Known rows, with every step that occurs
nitak lobiv: [ 0.62  0.41  0.03  0.01 -0.10 -0.16 -0.51 -0.07 -0.06 -0.02  0.22  0.32
 -0.09  0.19  0.48  0.39  0.14 -0.09 -0.25  0.05  0.08  0.18 -0.15 -0.13
 -0.14]
piloki lobiv nitak mukud lifiz neruvob: [ 0.36  0.62 -0.39 -0.16  0.00  0.03 -0.01 -0.15 -0.15  0.14  0.18  0.44
 -0.03 -0.36 -0.07  0.54 -0.04 -0.13 -0.23 -0.43 -0.13  0.15  0.20  0.17
 -0.16]
neruvob mukud: [ 0.35  0.03  0.29  0.01  0.27 -0.18 -0.38  0.07  0.04  0.08  0.01  0.40
  0.07 -0.15 -0.06  0.37  0.38 -0.27 -0.31 -0.09  0.18  0.02 -0.10 -0.19
 -0.29]
lobiv neruvob piloki lifiz nitak mukud: [ 0.53  0.25 -0.10  0.11 -0.09  0.23 -0.16  0.05 -0.23  0.09 -0.16  0.60
 -0.19 -0.22 -0.26  0.46 -0.04 -0.22 -0.36 -0.25  0.48  0.11 -0.09 -0.21
 -0.09]
nitak mukud lifiz lobiv neruvob: [ 0.25  0.49 -0.01 -0.02 -0.09  0.26 -0.14  0.05 -0.44  0.24  0.26  0.44
 -0.10 -0.48 -0.15  0.75 -0.03 -0.25 -0.15 -0.36  0.14  0.25  0.15  0.11
 -0.35]
neruvob lifiz piloki nitak: [ 0.53 -0.01 -0.26 -0.03 -0.05  0.17 -0.19 -0.02  0.22  0.03  0.19  0.36
  0.43 -0.07  0.08  0.14  0.19 -0.25 -0.60 -0.13  0.15  0.22 -0.34 -0.39
 -0.33]
nitak lobiv neruvob: [ 0.61  0.52  0.13 -0.12 -0.15 -0.05 -0.38 -0.07 -0.20  0.03  0.11  0.39
 -0.26  0.01  0.22  0.34  0.23 -0.13 -0.12 -0.12  0.23  0.11 -0.16 -0.10
  0.00]
mukud piloki lifiz neruvob: [ 0.76  0.36 -0.18 -0.05  0.04  0.04 -0.23 -0.08  0.01  0.16  0.02  0.80
  0.16 -0.17 -0.12  0.17  0.18 -0.41 -0.42 -0.24  0.18  0.23 -0.18  0.01
 -0.12]
mukud piloki: [ 0.64  0.12  0.01 -0.03  0.15 -0.01 -0.29  0.21  0.06  0.04  0.25  0.42
  0.28  0.10  0.05  0.30  0.24 -0.25 -0.32 -0.05  0.17  0.08  0.08  0.10
 -0.16]
piloki lobiv nitak mukud: [ 0.43  0.39 -0.22 -0.10  0.12 -0.02 -0.17 -0.04  0.04 -0.04  0.13  0.29
 -0.12 -0.01  0.10  0.31 -0.02  0.01 -0.31 -0.26 -0.02 -0.02  0.19  0.11
 -0.01]
piloki nitak mukud: [ 0.33  0.11 -0.09  0.02 -0.04  0.07 -0.14  0.10  0.10 -0.12  0.32  0.27
  0.21  0.03  0.07  0.18  0.01 -0.14 -0.39 -0.19  0.13  0.30  0.00 -0.09
 -0.09]
lobiv nitak mukud piloki lifiz: [ 0.47  0.35 -0.30 -0.13  0.09  0.01 -0.13  0.25 -0.09  0.07 -0.04  0.63
  0.15 -0.06 -0.11  0.41  0.03 -0.09 -0.33 -0.18  0.17  0.09  0.41  0.23
  0.03]
piloki lifiz neruvob: [ 0.62  0.42 -0.09  0.03 -0.04  0.08 -0.28 -0.28 -0.03  0.21 -0.09  0.78
 -0.04 -0.29  0.02  0.08  0.12 -0.35 -0.43 -0.31  0.13  0.28 -0.34 -0.17
 -0.13]
lobiv mukud lifiz: [ 0.29  0.35  0.11 -0.05  0.14  0.17 -0.14  0.24 -0.11  0.21  0.06  0.35
  0.08 -0.25 -0.03  0.55  0.27 -0.18 -0.34 -0.13  0.04  0.31  0.23  0.00
 -0.13]
piloki lifiz lobiv: [ 0.58  0.27 -0.03  0.07  0.07  0.10 -0.33 -0.30 -0.09  0.23 -0.02  0.68
 -0.07 -0.14  0.07  0.17 -0.05 -0.29 -0.45 -0.14  0.04  0.28 -0.25 -0.12
 -0.28]
lobiv neruvob nitak: [ 0.43  0.22  0.30 -0.07  0.21  0.00 -0.15 -0.11 -0.15  0.09  0.05  0.51
 -0.04 -0.17 -0.12  0.34  0.41 -0.19 -0.17 -0.03  0.42 -0.04  0.04 -0.07
 -0.06]
neruvob lifiz piloki lobiv nitak mukud: [ 0.51  0.39 -0.47 -0.07  0.02  0.13 -0.26  0.03  0.07  0.01  0.09  0.31
  0.03 -0.18  0.14  0.55  0.04 -0.02 -0.50 -0.28  0.08 -0.07 -0.01 -0.16
 -0.27]
mukud piloki lifiz nitak: [ 0.64  0.01 -0.20  0.11 -0.02  0.03 -0.16 -0.02  0.02  0.26 -0.03  0.60
  0.20  0.01 -0.05  0.25  0.06 -0.35 -0.47 -0.08  0.13  0.15  0.07  0.01
 -0.19]
nitak mukud lifiz neruvob piloki lobiv: [ 0.57  0.52 -0.25 -0.13  0.11  0.13 -0.21  0.02 -0.04 -0.16  0.33  0.40
  0.03 -0.14 -0.13  0.67 -0.02 -0.12 -0.41 -0.25  0.18  0.23 -0.15 -0.02
 -0.29]
piloki nitak: [ 0.46 -0.01  0.00 -0.07  0.06  0.02 -0.10 -0.08  0.17 -0.02  0.22  0.36
  0.28  0.11  0.05 -0.09  0.13 -0.21 -0.41 -0.11  0.05  0.28 -0.13 -0.13
 -0.08]
lobiv neruvob mukud piloki: [ 0.49  0.08  0.30 -0.22  0.29 -0.11 -0.20  0.27 -0.06  0.07  0.03  0.47
  0.10 -0.22 -0.45  0.41  0.53 -0.38 -0.17 -0.17  0.36 -0.09  0.06  0.03
 -0.13]
mukud lifiz nitak lobiv piloki: [ 0.60  0.27 -0.29  0.17 -0.25 -0.11 -0.21 -0.02 -0.24  0.33  0.20  0.21
  0.09  0.03  0.27  0.59  0.15 -0.27 -0.23 -0.09 -0.09  0.04  0.32 -0.11
 -0.09]
lobiv piloki lifiz: [ 0.65  0.24 -0.11 -0.02  0.09  0.13 -0.22  0.05  0.03  0.18 -0.09  0.56
  0.08 -0.02 -0.04  0.00  0.29 -0.24 -0.54 -0.22  0.16 -0.01  0.12 -0.11
  0.18]
nitak mukud piloki lobiv neruvob lifiz: [ 0.53  0.53 -0.14 -0.41  0.13  0.19 -0.07  0.27  0.00 -0.20  0.21  0.38
 -0.08 -0.13 -0.29  0.73  0.17 -0.08 -0.46 -0.23  0.40 -0.07  0.13  0.04
 -0.10]
lobiv mukud: [ 0.50  0.28  0.18  0.09  0.15  0.10 -0.29  0.14  0.01  0.12  0.00  0.35
 -0.09 -0.17  0.11  0.31  0.26 -0.25 -0.31 -0.16  0.12  0.19 -0.04 -0.17
 -0.02]
mukud lifiz nitak lobiv: [ 0.43  0.29 -0.17  0.12 -0.28 -0.13 -0.27 -0.13 -0.24  0.27  0.21  0.28
  0.05  0.03  0.38  0.69  0.01 -0.17 -0.23  0.02 -0.08  0.27  0.12 -0.07
 -0.36]
neruvob lifiz: [ 0.40  0.33  0.01 -0.11  0.11  0.08 -0.27  0.02  0.00  0.06  0.06  0.50
  0.07 -0.12  0.14  0.52  0.23 -0.13 -0.48 -0.06  0.22  0.09 -0.10 -0.29
 -0.31]
mukud piloki lifiz: [ 0.64  0.20 -0.08 -0.15  0.14  0.06 -0.24  0.14  0.07  0.06  0.04  0.65
  0.23  0.09 -0.08  0.20  0.19 -0.20 -0.52 -0.04  0.21  0.17  0.08  0.12
 -0.08]
mukud piloki nitak: [ 0.60 -0.07 -0.09 -0.16  0.15 -0.04 -0.06  0.13  0.21 -0.08  0.33  0.37
  0.49  0.20 -0.09  0.00  0.19 -0.27 -0.39 -0.03  0.09  0.24  0.03  0.05
 -0.06]

Rows
[ 0.48  0.25  0.11 -0.03 -0.13 -0.22 -0.30 -0.23 -0.23  0.24 -0.30  0.56
 -0.34 -0.22 -0.13  0.45  0.25 -0.32 -0.22 -0.13  0.24  0.08 -0.18 -0.30
 -0.15] => piloki lifiz nitak lobiv neruvob mukud
[ 0.40  0.22 -0.24 -0.08 -0.20  0.33 -0.10  0.16  0.00 -0.02  0.18  0.35
  0.20 -0.34 -0.14  0.38  0.16 -0.23 -0.46 -0.38  0.38  0.18 -0.20 -0.32
 -0.22] => lobiv neruvob lifiz piloki nitak mukud
[ 0.58  0.32  0.14  0.02  0.09 -0.30 -0.45 -0.18 -0.08 -0.07  0.21  0.37
 -0.04  0.19  0.43  0.58  0.27 -0.03 -0.19  0.28  0.23  0.10 -0.02 -0.18
 -0.16] => neruvob nitak lobiv
[ 0.31  0.17 -0.02  0.20 -0.03  0.13 -0.06  0.09 -0.18  0.41  0.00  0.30
  0.05 -0.32  0.00  0.61  0.14 -0.32 -0.28 -0.17 -0.03  0.29  0.22 -0.10
 -0.23] => lobiv mukud lifiz nitak
[ 0.51  0.32 -0.09 -0.16 -0.02  0.16  0.01 -0.28 -0.02  0.17 -0.06  0.41
 -0.24 -0.23 -0.13  0.41  0.12 -0.24 -0.45 -0.25  0.19 -0.08 -0.16 -0.27
 -0.21] => piloki lobiv neruvob lifiz nitak
[ 0.14  0.17 -0.17 -0.13 -0.06  0.15  0.01  0.22 -0.02 -0.03  0.38  0.28
  0.38 -0.06 -0.06  0.42  0.01 -0.07 -0.43 -0.18  0.05  0.42  0.28  0.08
 -0.20] => piloki nitak mukud lifiz
[ 0.34  0.14  0.39 -0.13  0.21 -0.06 -0.25  0.06 -0.10  0.13 -0.09  0.46
 -0.10 -0.32 -0.31  0.32  0.47 -0.31 -0.18 -0.24  0.32 -0.06 -0.10 -0.15
 -0.16] => lobiv neruvob mukud
[ 0.73  0.35  0.15 -0.03  0.24 -0.30 -0.37  0.17 -0.06 -0.11  0.18  0.32
 -0.01  0.14  0.21  0.77  0.39 -0.15 -0.14  0.32  0.26  0.12  0.16 -0.09
  0.02] => neruvob nitak lobiv mukud piloki
[ 0.77  0.23 -0.27  0.07 -0.19 -0.17 -0.34 -0.09 -0.07  0.14  0.04  0.52
  0.02  0.21  0.24  0.43  0.01 -0.24 -0.36  0.07  0.09  0.21  0.01 -0.04
 -0.15] => mukud piloki lifiz nitak lobiv
[ 0.64  0.27  0.20 -0.12  0.19  0.15 -0.25  0.09 -0.11 -0.04  0.03  0.51
 -0.05 -0.05 -0.18  0.23  0.27 -0.19 -0.23 -0.12  0.44  0.01 -0.23 -0.16
 -0.05] => lobiv neruvob piloki
[ 0.68  0.23  0.09 -0.16  0.27  0.02 -0.10 -0.20 -0.22  0.17 -0.01  0.80
  0.00 -0.21 -0.37  0.40  0.22 -0.35 -0.25  0.02  0.37  0.08  0.02  0.07
 -0.15] => mukud piloki lifiz lobiv neruvob nitak
[ 0.51  0.21 -0.39 -0.14  0.08  0.10 -0.13 -0.07  0.05  0.22  0.16  0.29
  0.27 -0.07  0.03  0.20  0.12 -0.09 -0.41 -0.22 -0.17  0.06  0.13  0.20
 -0.22] => mukud lifiz piloki lobiv nitak
[ 0.75  0.07 -0.25  0.09 -0.24 -0.08 -0.44 -0.11  0.15 -0.06  0.35  0.19
  0.27  0.24  0.42  0.00  0.12 -0.20 -0.37 -0.03  0.01  0.33 -0.40 -0.23
 -0.17] => lifiz piloki nitak lobiv
[ 0.49 -0.05  0.21 -0.09  0.35 -0.22 -0.34  0.27  0.08  0.01  0.12  0.41
  0.27 -0.04 -0.20  0.45  0.43 -0.33 -0.28 -0.02  0.22 -0.03  0.05 -0.02
 -0.28] => neruvob mukud piloki
[ 0.55  0.46 -0.08  0.14 -0.15 -0.10 -0.32 -0.08 -0.16  0.18 -0.08  0.31
 -0.29 -0.15  0.38  0.86  0.12 -0.24 -0.28  0.02  0.08  0.19 -0.13 -0.55
 -0.23] => neruvob lifiz nitak lobiv mukud
[ 0.47  0.15  0.03  0.07  0.24 -0.11 -0.27  0.28 -0.04 -0.11  0.35  0.38
  0.26  0.03  0.02  0.76  0.25 -0.11 -0.25  0.11  0.40  0.01  0.33  0.08
 -0.20] => neruvob nitak mukud piloki
[ 0.49  0.35 -0.01  0.01  0.10  0.07 -0.32 -0.22 -0.12  0.17  0.11  0.54
 -0.04 -0.25  0.16  0.59  0.04 -0.28 -0.39 -0.07  0.09  0.14 -0.27 -0.34
 -0.50] => neruvob lifiz lobiv
[ 0.45  0.12 -0.16  0.11 -0.08  0.21 -0.33  0.15 -0.05  0.25  0.27  0.33
  0.40 -0.16  0.14  0.37  0.22 -0.21 -0.44 -0.18  0.06  0.23 -0.01  0.03
 -0.40] => mukud lifiz piloki
[ 0.43  0.57  0.04 -0.10 -0.03 -0.04 -0.33  0.17 -0.20  0.09  0.14  0.27
 -0.09 -0.05  0.26  0.73  0.21 -0.08 -0.23  0.02 -0.01  0.37  0.16 -0.06
 -0.09] => nitak lobiv mukud lifiz
[ 0.63  0.29 -0.18  0.15 -0.28 -0.13 -0.38 -0.31 -0.11  0.21 -0.07  0.51
 -0.17  0.10  0.37  0.34 -0.04 -0.18 -0.38  0.00  0.04  0.25 -0.16 -0.22
 -0.16] => piloki lifiz nitak lobiv
[ 0.64  0.31  0.00  0.31 -0.19 -0.15 -0.39 -0.09 -0.13  0.21  0.02  0.22
 -0.29 -0.05  0.43  0.55  0.09 -0.29 -0.15 -0.03 -0.01  0.23 -0.11 -0.34
 -0.10] => lifiz nitak lobiv mukud
[ 0.63 -0.03 -0.12 -0.04  0.09  0.03 -0.04  0.04  0.17  0.03  0.20  0.28
  0.34  0.10 -0.05 -0.19  0.28 -0.32 -0.41 -0.21  0.04  0.05  0.06 -0.16
  0.19] => lobiv piloki nitak
[ 0.63  0.12  0.11  0.02  0.25 -0.25 -0.34  0.05  0.02  0.11  0.11  0.56
  0.20 -0.30 -0.23  0.44  0.41 -0.53 -0.18 -0.22  0.19  0.03 -0.20 -0.12
 -0.32] => lifiz neruvob mukud piloki
[ 0.72  0.69 -0.04 -0.05  0.04 -0.06 -0.38  0.04 -0.26 -0.01  0.10  0.45
 -0.12 -0.18  0.11  0.79  0.18 -0.25 -0.15 -0.04  0.12  0.41 -0.25 -0.29
 -0.15] => nitak lobiv mukud lifiz neruvob piloki
[ 0.16  0.36 -0.07  0.00 -0.04  0.16 -0.22  0.28 -0.17  0.09  0.30  0.33
  0.18 -0.18  0.09  0.73  0.06 -0.05 -0.36 -0.18  0.13  0.25  0.33  0.12
 -0.29] => nitak mukud lifiz
[ 0.31 -0.05  0.03  0.07  0.12  0.00 -0.38  0.20 -0.03  0.25  0.13  0.31
  0.40 -0.28 -0.11  0.54  0.42 -0.29 -0.40 -0.16  0.11  0.12 -0.02 -0.07
 -0.51] => neruvob mukud lifiz piloki
[ 0.62  0.27 -0.16 -0.11  0.14  0.04 -0.26  0.26  0.17 -0.22  0.40  0.23
  0.09  0.17  0.02  0.46  0.05 -0.09 -0.45 -0.13  0.15  0.04  0.14  0.20
 -0.11] => nitak mukud piloki lobiv
[ 0.78  0.45 -0.07 -0.03  0.01 -0.30 -0.44 -0.17 -0.09  0.14 -0.17  0.62
 -0.16 -0.24 -0.05  0.32  0.41 -0.44 -0.29 -0.24  0.12  0.00 -0.23 -0.39
  0.06] => nitak lobiv piloki lifiz neruvob mukud
[ 0.42 -0.08 -0.26 -0.01 -0.10  0.19 -0.12  0.06  0.10  0.14  0.35  0.27
  0.61 -0.04  0.00  0.07  0.16 -0.23 -0.50 -0.17 -0.03  0.38 -0.05 -0.01
 -0.31] => mukud lifiz piloki nitak
[ 0.42  0.41 -0.08 -0.01 -0.04  0.09 -0.17 -0.11 -0.16  0.28  0.19  0.56
  0.17 -0.36  0.02  0.42  0.17 -0.33 -0.28 -0.29  0.01  0.30 -0.07 -0.01
 -0.33] => mukud lifiz neruvob
[ 0.57  0.32  0.17  0.04  0.01  0.14 -0.25 -0.23 -0.24  0.25  0.10  0.51
 -0.20 -0.31 -0.05  0.22  0.10 -0.39 -0.13 -0.29  0.14  0.11 -0.27 -0.09
 -0.24] => lifiz lobiv neruvob
[ 0.18  0.16  0.04 -0.10  0.31 -0.22 -0.14 -0.16 -0.30  0.39 -0.04  0.52
  0.11 -0.42 -0.22  0.62  0.17 -0.31 -0.09 -0.12 -0.16  0.09  0.20  0.00
 -0.46] => neruvob mukud lifiz lobiv nitak
[ 0.50  0.47  0.03 -0.13  0.31  0.00 -0.01 -0.22 -0.03  0.10  0.11  0.43
 -0.06 -0.35 -0.18  0.60  0.33 -0.25 -0.32 -0.10  0.07  0.22  0.03 -0.07
 -0.12] => piloki lobiv mukud lifiz neruvob nitak
[ 0.71  0.34 -0.28  0.14 -0.20 -0.12 -0.29 -0.09 -0.14  0.21  0.05  0.30
 -0.08 -0.01  0.36  0.66  0.19 -0.28 -0.33 -0.05  0.08 -0.11  0.04 -0.50
 -0.12] => neruvob lifiz nitak lobiv piloki
[ 0.77  0.16 -0.14  0.13 -0.17 -0.02 -0.40  0.03  0.14 -0.03  0.20  0.13
  0.10  0.08  0.33  0.12  0.19 -0.26 -0.32 -0.07 -0.01  0.40 -0.36 -0.33
 -0.02] => lifiz piloki nitak lobiv mukud
[ 0.51  0.23 -0.08  0.06  0.05  0.03 -0.32  0.39 -0.01 -0.06  0.35  0.33
  0.21  0.03  0.07  0.58  0.11 -0.17 -0.31 -0.14  0.26  0.10  0.21  0.12
 -0.18] => nitak mukud piloki
[ 0.41  0.15 -0.10  0.14 -0.06  0.05 -0.18 -0.14 -0.06  0.27 -0.01  0.47
  0.04 -0.20  0.18  0.58  0.09 -0.28 -0.43 -0.09  0.15  0.05 -0.09 -0.40
 -0.42] => neruvob lifiz nitak
[ 0.62  0.05  0.13 -0.10  0.17  0.04 -0.34 -0.03  0.13  0.06  0.02  0.27
 -0.05 -0.23 -0.29  0.12  0.44 -0.32 -0.39 -0.34  0.23 -0.13 -0.36 -0.13
 -0.21] => lifiz piloki lobiv neruvob mukud
[ 0.50  0.49  0.02 -0.42  0.16  0.20 -0.08 -0.11  0.04 -0.04  0.01  0.45
 -0.21 -0.15 -0.17  0.35  0.26 -0.09 -0.52 -0.22  0.27 -0.04 -0.17 -0.17
 -0.10] => piloki lobiv neruvob lifiz
